Every row comes from one small tree of marks. The marks that hang from a mark follow it in brackets, in the order of their numbers. Every link used is in the known rows. Which tree was each row made from?
Known rows
k_923(k_378):  -9 -17  -2   2  -7  19 -16 -18 -23   5 -13  -5  10  -5  27  -7  -3 -40   3 -25 -10   1  13 -10  -7   3   2 -16 -23  -2  -7   9
k_752(k_288(k_378)):  -3  -4 -15 -19   4  36  -2  -4 -18   5  -7   2 -27  -7   7   1  -5 -20   6 -28  -1  -9   5   3  11   1  -5 -15   5   3  -2 -13
k_378(k_288):  -7   2  -2 -21  -5   8  -2 -19   4  11   3  -1   4  14  17   0  -5 -21   0 -30 -19   9 -10   0   5  16 -17 -21  -5   1 -13   5
k_288(k_378(k_713(k_544)) k_763):  -4 -10  -4   0 -11  -9  -7   6 -11  10  42  -7 -10   2  -5 -13 -18 -18  18 -42   3 -25 -27  15 -17  -8   7 -33   1  16 -10  -7
k_923(k_378(k_494 k_713) k_763(k_288)): -28 -40  20 -15   2 -28 -14   6  -5   9  17  -8   8 -14   8  26 -19   0   4 -22 -21  12  -5  -1  -4   9  23 -17 -55   3   4   1
k_702(k_494(k_378(k_288))): -19  -2 -13  21   9  -3   0 -21 -15 -18  11  25   3   4  20  21   2 -21 -13 -36  -2  10  -2 -14  26  25  -8 -25   0  15 -17   8
k_923(k_763(k_288(k_378))): -12 -30 -10 -23  11  20   6   7 -30   4  -2 -19 -15   5   8   8  -4 -10   7 -42   0  13 -11   8  -6  -3  12 -30 -33  13  15  -4
k_702(k_494(k_378(k_713))): -16 -12  -8  22  10 -14  -6 -17 -28 -17  15  16   8   2  16  15  -5 -22  -9 -34   2 -12   5 -14  29  27   5 -15  -3  13 -13  -3
k_452(k_288 k_365):  -1   5 -29 -14  -4  37 -11 -30  11  29 -17   2   2  18   7  -5  -8 -21 -10 -21  -3 -11 -20  -6   8  -5 -10  -2 -18 -19 -15  -4
k_143(k_288(k_378)): -13  15 -24   4 -11  30 -10   1  -9   0 -13   8 -22  -3   8 -16   3 -19   7 -34  16 -21   4   5  -4  -9 -15 -25  -7  17   4   9
k_143(k_288(k_378(k_494) k_763)): -15  28 -18  20 -42  10  -7   9  28   2  14  15 -20 -13 -10  -3  -7  -5   3 -27  11 -18 -10  14 -12 -12 -18 -29  -3  20  -8   1
k_143(k_288): -14  24 -21  -5 -12  30 -10 -18   1   2 -20   3  -4  10  17 -17  -1 -28   4 -29   2 -21  13  -3   7   4 -21 -22 -11   3  -1  10
k_923(k_378(k_494) k_763(k_288)): -27 -31   9 -13   0  -6  -6  -3  -7  -2   3  -8   7 -13  14  21 -10 -12  -1 -22 -17  21   5  -9  -7   7  15 -20 -49   2   6   4
k_713(k_378(k_288 k_494) k_544):   3  10 -25 -26   7 -15   9 -18   4 -17  38  26  -6 -16  -8   1   0  -7  -7 -28  -5  -4  -8 -10 -10  19  -4 -26  19  23  -8   1
k_713(k_544):  -4   7 -18 -26   7  14  -2 -29 -18  -6  10  -7   4  10  14 -23  -3 -35   3 -39  -6 -16   5 -14  -1   9   1 -21  10  -1  -5  -2
k_494(k_378(k_288)):   0  -8 -16  -7   5   9  -5 -21  -6  -1   4  12   5   8  13  16   9 -11 -11 -31 -10   5   1  -1  10  17 -19 -15   4  15 -12  -1
k_378(k_494 k_713(k_544)):  -8   5   1 -29   0 -28  -4 -19   7  -6  40   4   9  -4  -2 -10 -14  -8   1 -28 -17 -19  -6 -12   3  20   8 -11   9   6 -10 -11
k_702(k_494(k_378)): -16  -3 -21  23   8  12   1 -27 -34 -27  -1  16   5   2  23  10   5 -34 -15 -37   4  -1  15 -19  26  24  -3 -18   4  10 -12   1
k_638(k_752):  -1  -5 -18 -23  -8  29 -18 -17 -33   5   4 -12  13  26   3  -1 -13 -39  -3 -50 -22   7   1   7  22   2  -7   1   5 -15 -14   5
k_763(k_288): -12  -9 -19 -35  18  17  -5 -23 -12   3  -2 -13  -6   8  13  -4  -3 -27  -8 -37  -7   5 -15  -2  15  11  -1 -16 -17   1   1  -2
k_783(k_365):  -1   8  -9 -22   1  29   0 -37 -10  22 -24 -13   6  16  25 -21   0 -28   2 -32 -13 -11  13   0   4  -1 -13 -13  -9 -11  -3   3
k_544(k_365 k_713):   3 -13  -9 -21  -2  37  -2 -16 -21  14 -12  18  11   3  16 -16  11 -27   9 -28  -4  -2  10  27  24  -7   9 -10  14  13   0   5
k_452(k_288):  -6  -4 -21 -16   3  24  -6 -28  -2  12 -14  -5  -1   9   6  -2 -14 -34 -10 -24  -4 -11 -10 -10   7  -2 -12  -6 -10  -5 -13  -7
k_544(k_365(k_783) k_713(k_378(k_494))):  29   1 -24 -26  -7  25  13 -32 -26   4  -1  32   7 -13 -19   4  14 -16  -1 -10  10  -8  22  19  19   4  19  -3  30  22 -17   8
k_452(k_288(k_378 k_763) k_365):   3  -2 -33  13 -22  38 -11  -5  17  37   1   5 -15  12  -9   1 -14 -17  -1 -28  14  -9 -40  18 -10 -27  -6 -16 -18  -5 -19 -10
k_143(k_288(k_378(k_494 k_713) k_763)): -17  17  -2  19 -38 -14 -12  19  31  10  30  16 -18 -14 -16   2 -16   4   8 -24   9 -26 -18  21  -7 -11 -11 -26 -11  21  -5  -1
k_763(k_288(k_378)):  -7 -20 -23 -25  19  19  -7  -4 -21   3   2  -8 -25  -6   8  -2  -1 -19  -2 -42   6   7 -25   6   3   1   5 -19 -13  14   7  -6
k_452(k_288(k_378(k_494 k_713)) k_365):  -2  -7 -15  -5 -11  -4 -13   0  29  28  19  22 -13 -10 -19   9 -15  13  -8 -21   4 -11 -40   4   0  -6   6   5 -14  -1 -12 -16
k_288(k_378(k_494 k_713(k_544)) k_763):  -7   0   1  -3 -20 -28  -5   9  10   2  59   6 -10 -11 -20  -5 -18  -2   9 -33  -2 -19 -27  10 -16  -5  11 -27  11  18 -12 -14
k_713(k_378 k_544):  10  -1 -39 -23  13  20   5 -28 -37 -19  11   1  -5  -3   7 -19  -1 -32   0 -36   7 -23   7 -11  -8   9   2 -24  14  15   3  -2
k_638(k_702 k_752(k_288)): -10  -2 -31 -36  -3  51 -20 -15 -20   5  -2   1  -5  26 -13  14 -24 -39  11 -24 -38   1  11   9  48  19 -12  15  19 -35 -13   8
k_763(k_288(k_378(k_494 k_713(k_544)))): -15 -14  -9 -37  23 -34  -9   1   1  -6  53   6 -23 -21 -17   1  -8   4  -2 -39   3 -10 -36   0  -1   7  23 -17   0  21   4 -15
k_544(k_365 k_713(k_378(k_494))):  16 -11 -26 -15  -6  19   6 -11 -16  -7   3  40   1 -27  -5  -5  13 -12  -2 -19   5  -5  14  24  17   0  10  -5  27  31   7   1
k_378(k_288(k_763) k_494 k_713(k_544)): -14  12  13 -14 -19 -44  -6  -7  38  12  63   8   5   4 -12   6 -24   0   5 -28 -23  -8 -34   7  -5  13  -5 -30   4   7 -24  -6
k_713(k_378(k_288 k_494) k_544(k_365)):  20   4 -21 -25   6   1   3 -12  -4 -11  36  37  -4 -11  -8   1  12  -5  -2 -24  -1   2  -5  11  -5   5  -2 -24  25  33   4   1
k_544(k_365(k_783) k_713(k_378)):  31  -8 -30 -27   5  46  12 -34 -50   8 -17  23  10   1  -8  -4  15 -32   8 -18  17 -13  23  23  18  -1  17 -10  23  21 -14  12

Write each row's tree
 -3 -10   6 -10 -14 -22  -4   6   1   4  27   9 -10 -19  -7   2  -9   3  -2 -29  -7  -4 -12   3  -2  10   4 -10   0  15  -6 -12 | k_288(k_378(k_494 k_713))
 -9  17   5  -3 -34 -12  -1 -10  40  13  32   9   2   5  -2  12 -13  -9  -5 -25 -25  13 -23  10  -3  11 -21 -26  -3   5 -24  -2 | k_378(k_288(k_763) k_494)
-13   7  20  -3 -32 -36  -6  -2  44  23  45   7   6   2  -7  17 -23   3   0 -24 -27   3 -32  16   3  16 -14 -22  -9   6 -26  -5 | k_378(k_288(k_763) k_494 k_713)
 13  15 -30 -22  -5  43  -5 -52   3  34 -22  -3  10  34  -8   5  -8 -28  -7 -14   4 -12 -10 -12   9   2   0   3 -14 -28 -38  -1 | k_452(k_288 k_365(k_783))
-15 -22 -16 -35  33 -12 -10  -1 -22   0  36  -6 -20  -4  -6  -7  -9 -12   9 -45   6 -14 -36   4  -2   1  23 -22  -7  17   6  -9 | k_763(k_288(k_378(k_713(k_544))))
-21  -7   1  35  -9 -28  -6  -6   5   0  38  20   6   9   9  30 -16 -15  -2 -34  -5   0 -23   6  22  22  -5 -33 -12  18 -26   4 | k_702(k_494(k_378(k_288(k_763) k_713)))
  5   1 -32 -25  15   4   5 -20 -17  -9  23  10  -8  -1   4  -6  -2 -23   2 -36   0 -12  -9  -6  -9  13  -4 -31  13  21  -4   4 | k_713(k_378(k_288) k_544)
  2  16 -23  -8 -15 -17   6 -11  16  -8  52  20  -7 -10 -14   8  -9 -10  -2 -28  -5  -8 -20   6 -17   9 -10 -34  14  22 -15  -2 | k_713(k_378(k_288(k_763) k_494) k_544)
 13 -17  -4 -16  23  -8 -12 -11 -16   5  36  28  12  13   4  10  12  -1   7 -30  -8  -9  -7  18  10   4   2 -20  15  29  -2  -2 | k_494(k_378(k_288 k_713(k_544(k_365))))
-10   1   6  -1 -24 -10  -4  15  22  16  35  10 -21 -17 -16  19 -24   5   8 -20  -8 -16 -18  20   7   2  -3 -15   2   8 -14 -23 | k_752(k_288(k_378(k_494 k_713) k_763))
-19 -27  19   0 -13   5  -1  -2 -15  16  -6 -10  15   6  29  14 -12 -19  13 -27 -23  20   6  -1 -20   4   1 -33 -43   0  -7  20 | k_923(k_378(k_288) k_763)
 -2  -7   8   8 -32 -19  -7  13  16  12  39   6 -10 -11 -14   6 -18   1   3 -28  -7  -8 -24  18 -10   1   1 -19  -5  16 -13 -15 | k_288(k_378(k_494 k_713) k_763)
  0   4  -7   7 -35   4   0   6  12   3  25   5 -13 -11  -9   2  -9 -10  -2 -32  -3   1 -14  12 -13  -5  -7 -23   3  14 -12 -12 | k_288(k_378(k_494) k_763)
 -8   2 -19  -1 -26 -10   9  -3  25   8  28  29  -7 -23 -15  16  -8  -5  -3 -25  -7  -1 -20  26   7   5  -5 -22  13  27 -16   2 | k_544(k_713(k_378(k_288(k_763) k_494)))
 28  -9  -1 -30  10  14  -2 -17 -44  13  25   4   1  17 -15  -8   3 -17  22 -29   8 -17  -2  13  -4  -8  24 -19  17  16 -15   2 | k_288(k_378(k_713(k_544(k_365(k_783)))))
 12 -13   2 -20  -1 -11  -6   6 -13   1  46  26  -6 -12 -13 -12   4   4  10 -28   0  -9 -10  16  -6  -5  19 -16  20  27   4  -9 | k_288(k_378(k_494 k_713(k_544(k_365))))
 41   5 -34 -34  15  40   8 -42 -56  -5   5   9   7  14  -9 -10  13 -35   9 -23  15 -21  23   5  -2   1  13 -22  23  18 -13   9 | k_713(k_378 k_544(k_365(k_783)))
  6  -4   9 -12  -9  -9 -10  -2   8  27  46  10  11  24   1  -2 -11 -13  21 -31 -15  -5 -29  32  -2  -8  -1 -34   1  16 -13   4 | k_378(k_288(k_763) k_713(k_544(k_365)))
 -6  -2 -21 -19  -5 -10  11 -10  11  -2  18  34  -6 -28  -5   9   0  -3  -9 -25  -6   0  -8  10  14  17   1 -12  19  24  -9   5 | k_544(k_713(k_378(k_288 k_494)))
 -6 -22 -21 -30  -1  28 -24  13 -24  14  19   5 -20  12 -26  22 -29 -19  21 -27 -27  -7  -8  23  38   9   5  14  17 -20  -9   1 | k_638(k_702 k_752(k_288(k_378(k_713))))
-24 -39   3 -14   9  14  -8  -5 -29   7 -14 -22   7   1  26  13  -8 -27   9 -30 -10  15   3  -3  -7  -1  15 -26 -57  -1   6  10 | k_923(k_378 k_763(k_288))
-28   4 -29  -9   0  41 -14 -14 -28 -11   5  14  -8  19  -7  21 -29 -49   8 -30 -30   8   9  -4  64  28  -1   6  17 -39 -22  16 | k_638(k_702(k_494) k_752(k_288))
  0  -3 -14  10 -15   6  -7 -13   6   7  16   8   6  14   7  22  -2 -14  -8 -31 -11   2 -13  14   1   7 -24 -24  -1  16 -20  -2 | k_494(k_378(k_288(k_763)))
 -8  11  -6  -1 -26  14   0   4  17   6  20  11 -25 -16 -11  12 -15  -8   1 -21  -5  -6  -6  12   2  -1 -10 -21   8   7 -12 -18 | k_752(k_288(k_378(k_494) k_763))
 21  10   8 -38  -1  -7  -1 -34 -11   8  34  11  20  13 -20  -3   0 -11   9 -15 -10 -16   9   1   8  10  19 -11  21   5 -25   0 | k_378(k_494 k_713(k_544(k_365(k_783))))
 16   0  -8 -32  -3  40   6 -37 -31  21 -17  10  20  18   0  -8   9 -32  11 -17   0  -6  21  19  27  -1  15  -7  18   4 -24  16 | k_544(k_365(k_783) k_713)
 -4  -3 -28 -17  -6   6   9 -16  -8 -11   5  26  -3 -32  -5  -2   2 -14 -11 -24   0 -14  10   4  15  13   7  -7  19  19  -3  -2 | k_544(k_713(k_378(k_494)))
 -6  -7 -33 -12 -24  53 -20  12 -15  12  16   3 -23  19 -28  19 -29 -32  20 -32 -27  -1 -12  31  29  -4 -10   0  20 -21 -16   2 | k_638(k_702 k_752(k_288(k_378 k_763)))
 29  -9 -12 -25  18  12  -5 -38 -46   1  19  13  22  23  -8   6  14 -17   7 -22   5 -25  18   5  12   8  16 -11  22  17 -22  -1 | k_494(k_378(k_713(k_544(k_365(k_783)))))
 15 -21 -14 -14  20   7 -13 -16 -36  -6  22  20  16  12   5  -3  15 -11   5 -31   1 -23  11  11  10   2   7 -12  19  24   4  -8 | k_494(k_378(k_713(k_544(k_365))))
-15   8  13 -32  -1 -43  -4 -13  26   4  52  13   5  -3  -6   1 -16   2  -1 -28 -26  -6 -21  -7   3  21   1 -19   8   6 -16  -4 | k_378(k_288 k_494 k_713(k_544))
 10   0 -23   3 -17  13   2  -8   4   8  16   4  -5   4   3   9 -11 -21   1 -31  -3  -3 -17  16  -8   6 -21 -33  -5  18 -13   2 | k_713(k_378(k_288(k_763)))
  8  -1   5 -27   1 -13  -9 -12  -1   1  38  19  13  -2  -4 -12   2  -6   6 -23 -12 -14  -1   8   7   6  12 -14  15  14   0  -7 | k_378(k_494 k_713(k_544(k_365)))
-15  23 -16   3 -22   9  -7   3  13  -7   2  21 -23 -17  -4  -6   3  -2  -1 -27   9 -16   4  -1  -4  -2 -14 -18   2  20   1   4 | k_143(k_288(k_378(k_494)))
-12 -31  -7 -26  19  -5 -12   4 -17  11  19  -8 -20  -6   1   2  -7  -8   2 -40   3  -5 -33  12   7   5  12 -16 -20  17   6  -9 | k_763(k_288(k_378(k_713)))
 26  -4 -19 -31   5  31  12 -29 -28  18  -5  30   4   4  -8   9  12 -20  10 -18   7  -1   7  29  18   2   9 -16  22  24 -19  20 | k_544(k_365(k_783) k_713(k_378(k_288)))
 10  20 -27  -5 -25  41  -5 -45  16  44  -9  -8  10  39 -14   7 -16 -31  -3 -15   4 -16 -21   2   2 -10  -7  -7 -19 -29 -48   1 | k_452(k_288(k_763) k_365(k_783))
-25  -7 -32  -2   0  42 -13   6 -36 -14  10  17 -26   7 -15  21 -26 -40  13 -35 -17  12  -3   4  52  15   6   1  21 -24 -15  12 | k_638(k_702(k_494) k_752(k_288(k_378)))
